Each row was made from one walk, in order. Every step used is in the known rows, and no mark comes twice. Write each row's walk.
Known rows
babir > leku > gotor > zage: [  7.8  33.9  -4.3 -10.0  -3.7  25.1  17.9   4.3  -7.8 -49.2   3.6 -18.9
  -6.3 -16.4  -0.4 -22.3   1.5 -18.0  -6.4   1.3 -10.9   7.7  29.6  -7.4]
paze > gotor > leku > kupa > zage > babir > bisik: [ 35.9   4.7 -20.2 -28.8   9.6  32.5 -35.5   0.8 -10.8 -19.3  -7.3 -37.3
 -21.4  13.3 -20.2   5.7   8.6  33.8  15.2 -18.9  28.9  22.1   8.4 -14.2]
paze > gotor > bisik > kupa > zage > babir > leku: [ 15.5  -4.0 -10.6 -32.0  12.0  37.7 -31.8  10.4 -24.1  -5.2  16.5 -66.4
 -28.8 -10.1 -15.0  -5.7  20.4 -12.0  17.6 -26.7  12.5  24.7  21.3 -23.9]
zage > kupa > paze > gotor > bisik > babir: [ 32.9  31.3  -1.6   1.9  34.7  31.4 -11.7  -6.0  18.9   6.3  14.3 -41.5
 -17.5 -50.9 -24.3  15.0 -20.0   2.5  41.0  16.5   9.7  -3.9  -2.2  -6.3]
zage > gotor > bisik > babir > leku > kupa: [ 33.0  27.6   4.0  -1.2  28.3  33.4  17.9   4.0 -16.3 -18.5  29.2 -29.9
 -21.4 -28.2 -20.6   1.5  23.3 -73.7  48.8   2.0 -14.2   9.1 -22.2  -8.2]
gotor > leku > kupa > zage > babir: [ 20.9  23.7 -17.2 -16.8  12.1  25.6 -10.7 -12.4  -1.5 -37.5 -17.3 -15.7
 -10.3  23.8 -21.5   9.6 -30.1  19.9  17.3  20.4  27.9   2.3 -29.1  -4.4]
bisik > gotor > leku > kupa > zage: [ 24.6  25.4 -12.1 -17.6   2.3  -0.5  -3.4   1.4 -10.6 -28.5 -27.5   1.0
  22.0  23.1 -25.7  -4.5   3.3 -45.1  18.0  21.5  -6.5  20.6  26.2 -19.4]
paze > gotor: [ 25.0 -10.1 -10.9  -9.0  15.2  27.3 -45.9  13.4  -7.6  -7.4  -1.3 -23.4
 -16.6 -11.4  -9.4   7.4  26.9   7.5  -0.3 -29.9  10.4  24.9  31.8 -10.1]
zage > gotor > siluz: [ 75.0  28.9   3.7  22.3  35.9  17.1 -11.9   9.3 -16.4 -24.5  -5.5  -7.3
  -3.2  -5.5 -15.2  13.5  15.7 -28.4  19.7  -4.0  -2.8   2.1 -20.5 -14.4]
gotor > leku: [ 17.8  18.3   4.0  -0.8  -6.8   8.0 -28.5  -7.9  -6.5 -31.3   0.7  -7.9
 -17.8  21.8 -17.5  11.1   5.2  17.3  -8.6   4.7   6.5   3.6 -31.1   2.4]
zage > gotor > bisik: [ 46.3  18.1   6.4  11.2  24.1  18.1  -5.1   6.0 -15.9 -14.4  19.2 -26.6
 -18.5 -31.1 -22.3  10.0  28.7 -45.7  33.1   4.2  -7.1   1.1 -36.5 -11.5]
gotor > zage: [ 14.9  25.0   0.5   6.4   7.6  34.1 -19.1  -5.0  13.7 -22.8  13.3  -3.4
   0.7 -44.8  -1.2   1.8 -13.8 -43.6 -10.6  13.9   1.8  14.6   8.4   3.5]
kupa > paze > gotor > bisik > babir > leku: [ 16.3  24.6 -11.0  -8.1  39.6  32.5 -23.3   2.1  -3.3   0.3  24.0 -49.5
 -33.6 -28.2 -12.9 -12.0   2.1 -31.5  13.6 -15.8  27.1  10.0  39.7  14.6]
bisik > gotor: [  8.4  10.8  -4.0  -1.2   5.9 -11.1  -4.7   7.1 -19.1 -13.3 -27.9   6.8
  19.1  -6.1 -15.4 -11.8  24.0 -55.4  15.3   7.7 -25.5  26.0  43.8 -21.4]
paze > gotor > leku: [ 36.3   0.5  -4.8 -15.6  -0.8  27.5 -59.4   8.9 -10.2 -16.2   1.5 -26.5
 -19.7  15.5 -18.2  12.9  30.3  26.3  -7.3 -21.8  15.9  19.5   8.8  -3.2]
babir > bisik > gotor: [ 11.9   5.2  -3.8  -1.9   0.0 -27.1  30.1  -4.9 -19.9 -13.9   1.2  -4.1
 -14.5 -12.3  -8.8 -23.7  33.2 -47.1   9.9 -22.2 -31.8  28.9  26.3 -36.7]
kupa > zage > gotor: [ 32.5  23.1 -26.8  17.0  36.7  22.2  -0.6  -4.1  13.4 -26.9  -2.3 -21.8
  10.5 -33.0  -5.0   9.4  -5.3 -14.9  41.4  13.6  30.9  -2.4 -14.5 -30.6]
bisik > babir > leku: [-35.5  23.8  -1.6  -1.9  15.2  30.5  22.6  -9.6 -12.4 -19.8  19.1 -10.5
 -18.2 -16.7   5.9 -17.8  13.7 -53.3  27.9 -16.6 -18.0  24.4  23.9  -0.1]
kupa > paze: [ 24.2  24.6 -17.5  15.8  40.2  11.1 -12.9  -4.4  11.9 -10.3  -0.6 -16.0
 -19.1 -33.7  -9.1  -4.8 -25.2 -11.0   6.5   8.0  27.2  -5.7  20.3  10.3]
kupa > paze > gotor: [ 37.2  15.0 -21.7   3.3  39.4  24.5 -38.2   5.6   9.1  -3.2   2.2 -31.5
 -21.9 -29.9 -11.8  -2.0  -6.6   1.9   6.0  -9.3  35.7   3.9  40.9   9.2]
babir > bisik > kupa > zage > gotor: [ 37.1   0.1 -22.4   1.2   6.7   1.5  37.9  -5.0   4.7 -22.9  40.0 -30.0
 -27.7 -33.4  -0.4 -13.4   6.9 -30.4  18.5 -24.0 -11.9   9.9  -0.6 -56.6]
leku > kupa > paze > gotor > bisik: [ 41.3   8.7 -23.5 -14.7  44.6  35.6  -9.3   9.4   9.6 -13.3   7.8 -23.2
 -28.5 -12.8 -21.5  -1.7 -30.8 -33.2   8.5  -2.7  25.1  10.4  32.5   7.2]
babir > bisik: [ 10.2  -0.8  -3.8   5.4   6.6 -13.7  26.3 -10.7  -9.0 -17.9  17.7 -10.6
 -37.3 -18.3  -1.6 -14.1  18.4 -15.7   0.2 -32.4 -15.4  16.6  -2.4 -27.9]
leku > kupa > zage > gotor: [ 40.9  12.1 -33.2  -1.6  42.2  33.4  15.8   2.1  18.8 -33.5  -6.6  -7.2
   0.5 -16.0 -13.5   7.2 -32.9 -31.5  36.3  14.0  25.6   5.1   4.3 -22.5]
paze > kupa > zage > gotor > bisik > babir > leku: [ 42.0  53.9  -5.3   9.8   9.1  33.9  -6.1  -4.1  -3.4 -18.8  41.5  -0.8
  -8.2 -14.4  -9.1   5.6  14.5   3.1  25.5  33.2  35.5   4.4 -20.5 -25.3]
leku > kupa: [ 22.3  -1.7 -18.2  -6.5  25.7  23.4   9.1   5.3   6.6 -28.2  -7.3   6.2
 -16.5  -3.9 -13.9   3.3 -27.3 -28.5   7.0   2.6   1.5  14.9  15.0  -6.5]
kupa > zage > babir: [-12.9  16.9 -30.4   2.6  37.2  21.0  -1.3 -18.5  -6.7 -18.6 -33.5 -29.8
   6.2 -27.9  -1.0  -2.9 -25.0  20.0  42.6  17.4  40.6   3.9 -10.8 -22.5]
leku > gotor: [ 21.7   3.6 -16.7   8.6  10.5  16.9  15.2  12.6  -5.3 -37.3   4.9   7.4
  -2.5 -30.6   0.6  -8.6  -3.9 -17.8 -19.7   8.0 -18.8   1.5  -4.0 -14.1]
bisik > gotor > siluz: [ 28.7  22.5   5.7   0.4  20.1 -12.8  -8.8   8.8 -32.0 -16.4 -31.6   8.7
  19.9  22.2 -14.6 -10.9  16.0 -68.6  -0.4  -3.6 -27.7  28.3  40.3 -19.0]

Which walk is each row?
[ 43.1  27.0 -19.4   1.3  35.6  37.0 -42.8   4.1  17.2  -4.9  10.2 -33.4
 -14.5 -45.7  -9.5  -1.2 -14.9 -12.4  -1.6  -1.1  37.0   6.4  45.3  14.5] => kupa > paze > gotor > zage
[ 30.4  37.5 -20.2  -7.6  32.3  39.3 -37.6  -1.4   3.2  -6.8  -5.3 -47.1
 -15.8 -40.7 -12.3 -10.7 -13.6   8.2  17.2   1.2  42.9   7.1  49.2  13.9] => kupa > paze > gotor > zage > babir > leku
[ 77.4  36.2 -11.1   5.2  19.8  26.5 -11.7   3.7   4.6 -32.9   1.9 -15.2
 -10.4  -8.6 -30.5  17.5   0.7  -5.1  34.2  22.1  15.5  -9.5 -25.5  -3.1] => zage > gotor > leku > kupa > paze
[ 12.4  11.4 -35.1 -16.5  36.3  18.2  30.9  -8.9  -1.8 -26.0 -27.4 -12.6
   0.7 -11.1 -13.1 -12.0 -35.3 -23.2  41.8  12.1  19.2  17.6  18.8 -27.9] => leku > kupa > zage > babir > bisik > gotor
[ -1.8  36.5 -11.2  -5.1  35.4  41.9  32.6  -6.5  -6.8 -29.5  17.6 -12.7
  -8.6  -6.6   1.0 -12.7  -5.5 -68.4  40.7 -11.1  -5.8  21.9  24.9  -6.6] => bisik > babir > leku > kupa > zage > gotor > siluz
[ 39.4  28.7  -8.1   6.6   3.5  37.2  12.7   7.2  16.4 -37.0  13.0  -0.4
  11.7 -59.6  -4.2   0.1 -26.3 -21.5 -13.0  35.1 -19.9  -2.4 -10.0 -13.2] => leku > gotor > zage > kupa
[ 39.1  30.3 -22.1  11.2  26.5  22.1  -9.9  -7.9  11.6 -32.2  -2.0 -24.1
   7.4 -15.2 -11.3  13.5  -4.2  -1.8  38.2  18.2  35.8  -5.7 -29.0 -25.4] => kupa > zage > gotor > leku
[-17.4  22.5 -14.3 -20.3  17.5  21.4  11.4 -14.7 -35.1 -26.0 -49.4 -33.0
 -19.1  -2.3 -15.6 -17.3 -11.8  36.9  50.0   7.6  13.7  12.3  11.4  -5.4] => zage > babir > leku > kupa
[-25.9  21.4  -8.3  -9.9  20.6  37.0  31.8  -6.7  -7.4 -24.5  17.5  -6.0
 -18.9 -10.3   2.0 -17.8  -1.2 -60.3  30.6 -14.3 -16.5  26.2  32.3   0.1] => bisik > babir > leku > kupa
[ 29.4  16.0  -6.0 -12.2   0.2  19.0 -13.8  -4.3  -0.6 -37.1  -1.8  -1.5
 -19.8  30.7 -23.3  11.7 -15.2   4.2  -5.7   8.1   7.1   6.8 -22.6   2.0] => gotor > leku > kupa
[ 25.4  10.3 -10.7 -17.0   9.5  41.4 -40.4   1.1 -10.5  -6.5  -0.7 -36.7
 -13.8 -39.6  -8.7  -2.5  15.7   7.0   9.3 -16.8  15.8  29.8  26.7  -7.1] => paze > gotor > zage > babir > bisik
[ 22.7   0.6 -15.7  -6.1  11.7  24.9  24.4  15.6  -7.3 -32.6  39.5 -22.5
 -12.2 -33.8  -1.7 -12.6 -12.5 -56.0 -18.7   8.5 -23.1   0.9 -18.5 -27.8] => leku > gotor > bisik > kupa > zage
[  6.6   8.5 -36.0 -12.8  39.2  25.3  27.1 -10.6   3.2 -27.0 -20.6 -16.9
 -11.1 -14.2  -9.6  -6.8 -41.3  -7.3  37.4   7.4  26.7  12.2   4.5 -23.1] => leku > kupa > zage > babir > bisik
[ 13.7  41.4  -1.0  -9.9  -5.6  28.7  22.7   1.2  -0.8 -46.2   2.0 -23.1
  -3.5 -23.5  -5.7 -15.6  -5.6  -4.2   5.1  11.0 -13.0   2.5  21.4 -13.9] => babir > leku > gotor > zage > kupa
[ 62.2  18.9  -2.7   6.8  24.4  25.0  -1.7  10.5  -7.1 -12.3  36.0 -38.5
 -22.5 -42.8 -23.0   5.7  13.1 -57.3  33.0   8.9  -6.5  -5.8 -23.9 -19.5] => zage > gotor > bisik > kupa > paze
[-14.2  22.9 -10.5 -21.6   5.6  22.6  17.9  -7.0 -43.0 -27.0 -23.5 -46.9
 -19.7 -18.9 -10.6 -24.8  -2.5  21.6  33.8   9.7  -5.5   7.4  -5.4 -15.9] => zage > babir > leku > gotor > bisik > kupa
[ 18.9  25.7 -17.9  10.4  42.1  29.2   7.2  -5.9   4.4 -18.0  20.0 -32.3
   1.8 -36.7  -5.5   5.4  -0.4 -55.3  46.2  11.4  22.3   2.2 -27.7 -24.4] => kupa > zage > gotor > bisik > babir
[ 18.3  14.4   0.5  -7.2 -10.6 -27.3  22.7  -8.2 -22.0 -19.4   3.0  -9.9
 -16.1   4.6 -14.8 -19.0  34.0 -33.6   5.3 -18.9 -28.2  24.7   8.9 -32.2] => babir > bisik > gotor > leku
[ 33.9   6.9  -7.8 -10.4  10.3  46.2 -54.0  10.4   4.4 -11.0  10.8 -23.4
  -6.5 -33.6  -7.1   5.9  15.2 -15.2  -8.9 -16.2  12.9  28.8  36.1  -1.9] => paze > gotor > zage
[-12.2  19.8 -30.3  -2.5  29.4   3.6  17.4 -21.8 -13.8 -16.3 -30.3 -30.9
   5.4 -26.5  -3.0 -16.3 -11.3   1.8  47.9   8.2  26.2  12.8   1.6 -36.5] => kupa > zage > babir > bisik > gotor
[ 28.2  21.4 -17.2   9.8  39.7  22.4   0.8  -4.8   4.8 -20.6  10.7 -35.2
  -0.2 -32.0 -10.0   8.5   0.0 -38.8  40.4  13.7  28.0  -1.3 -27.3 -27.2] => kupa > zage > gotor > bisik
[ 43.8   2.8 -17.1  -9.6  -0.8   2.8  13.3  -1.6   1.4 -14.6  44.7 -37.7
 -44.8 -19.3  -8.2 -15.1   7.7 -13.0  -3.4 -32.6  -8.0  10.8  15.3 -35.4] => babir > bisik > kupa > paze > gotor > leku
[ 29.1  37.2   6.7   6.1   7.0  37.3 -13.4  -9.3  26.8 -17.7   9.8 -12.7
   6.5 -59.8 -12.0  14.7 -28.9 -18.4  12.7  32.4  -2.8   4.7  -8.5  -7.0] => gotor > zage > kupa
[ 34.9  13.0 -26.7  -2.0  43.2  25.9   6.0   2.8  17.3 -22.4  -4.2  -3.6
 -20.8 -16.9 -16.8  -2.0 -45.9 -28.9  12.1  10.3  21.1   3.2  29.4   6.0] => leku > kupa > paze
[-10.5  35.4 -12.9 -15.4  25.6  53.7  14.5  -4.5   3.4 -19.2  25.7 -20.2
 -15.2 -26.2   0.1 -17.4  -7.9 -64.6  28.0 -10.2  -0.9  27.2  51.0  10.0] => bisik > babir > leku > kupa > paze > gotor > zage
[ -0.1  -0.2   3.8 -22.4  16.3  37.7 -28.3  10.0 -23.9  -1.0  29.5 -44.9
 -32.6 -10.5 -10.8  -4.6  37.4 -41.4   9.7 -36.9  -2.3  33.3  22.0  -1.8] => paze > gotor > bisik > babir > leku
[ 22.8  18.5 -11.1 -12.9  -0.9 -18.1  31.2  -9.1 -11.7 -24.9   2.0 -11.7
 -10.6   7.7 -15.4 -18.8  16.3 -40.0  12.9 -12.7 -16.4  24.6  13.7 -37.2] => babir > bisik > gotor > leku > kupa > zage
[ 25.7  14.3   3.6  -0.5   9.4 -28.4  26.8  -2.5 -28.5 -16.0  -0.8  -4.9
 -13.9   6.9  -8.5 -23.4  27.8 -55.2  -1.9 -31.2 -33.5  29.6  23.5 -35.2] => babir > bisik > gotor > siluz
[ 45.2   6.1 -17.9  -6.2   4.2  12.9  15.8  -0.4   8.2 -12.8  48.1 -36.2
 -38.5 -41.5  -2.3 -18.8   0.9 -32.3  -3.6 -28.1  -9.0  15.7  28.9 -33.8] => babir > bisik > kupa > paze > gotor > zage
[ 36.3  34.4 -11.9  16.1   6.8  22.6 -20.5  -4.7   6.6 -18.2  24.7  17.9
  -5.2  -8.1  -4.1   9.9  -2.0  31.6  -0.5  33.1  42.4   3.9 -10.5 -25.6] => paze > kupa > zage
[ 30.4 -19.1  -3.2 -23.9   8.9  33.2 -39.4  19.6 -16.6  -0.8  33.0 -47.6
 -32.5 -11.8 -15.5   2.3  27.0 -32.7  -4.9 -33.5  -4.5  25.8  17.8 -18.1] => paze > gotor > bisik > kupa
[ -5.6  42.2  -1.4  -8.4   6.0  38.0 -10.7 -16.1 -11.2 -24.8 -17.5 -28.2
  -1.2 -40.4  -5.2 -12.5 -15.2  -3.7  21.7  20.9  11.9  15.7   9.6   4.9] => gotor > zage > babir > leku
[-16.5  29.4 -31.8  -6.1  28.4  23.2  14.4 -16.8 -12.1 -31.8 -34.6 -37.8
   5.4 -21.8   0.4 -15.2 -22.0  24.5  42.3  16.1  35.4   2.0  -0.3 -24.8] => kupa > zage > babir > leku > gotor
[ 24.7  33.8 -13.5 -14.2  27.7  24.5  21.9   0.7  -5.5 -44.5 -14.0 -28.3
 -11.8  21.0 -12.2 -10.5 -13.1 -15.3  31.2  -7.3  16.9   8.8  32.2 -19.1] => babir > leku > kupa > zage > gotor > siluz
[ 54.8  34.1  -3.6   7.6  35.2  24.7 -23.0  -2.3  18.3  -1.1  -6.9 -34.1
 -11.6 -32.6 -24.9  18.4 -26.4  28.9  28.5  12.0  18.2  -8.4   6.8 -11.2] => zage > kupa > paze > gotor > siluz
[ 15.1   2.6  -2.7  -1.1  12.5  16.1  18.5  13.0 -18.2 -30.0  23.6 -10.5
 -18.2 -27.5  -5.2 -11.2   1.3 -48.4 -23.6   8.1 -24.3   3.4 -25.4  -9.3] => leku > gotor > bisik
[ 11.8  27.6 -11.5 -20.2  22.7  24.5  24.8  -1.4  -4.8 -40.9  -0.6 -37.7
 -19.0   8.8 -16.1 -12.2  -6.4 -26.7  38.0  -4.7  16.8   8.9  22.4 -17.0] => babir > leku > kupa > zage > gotor > bisik
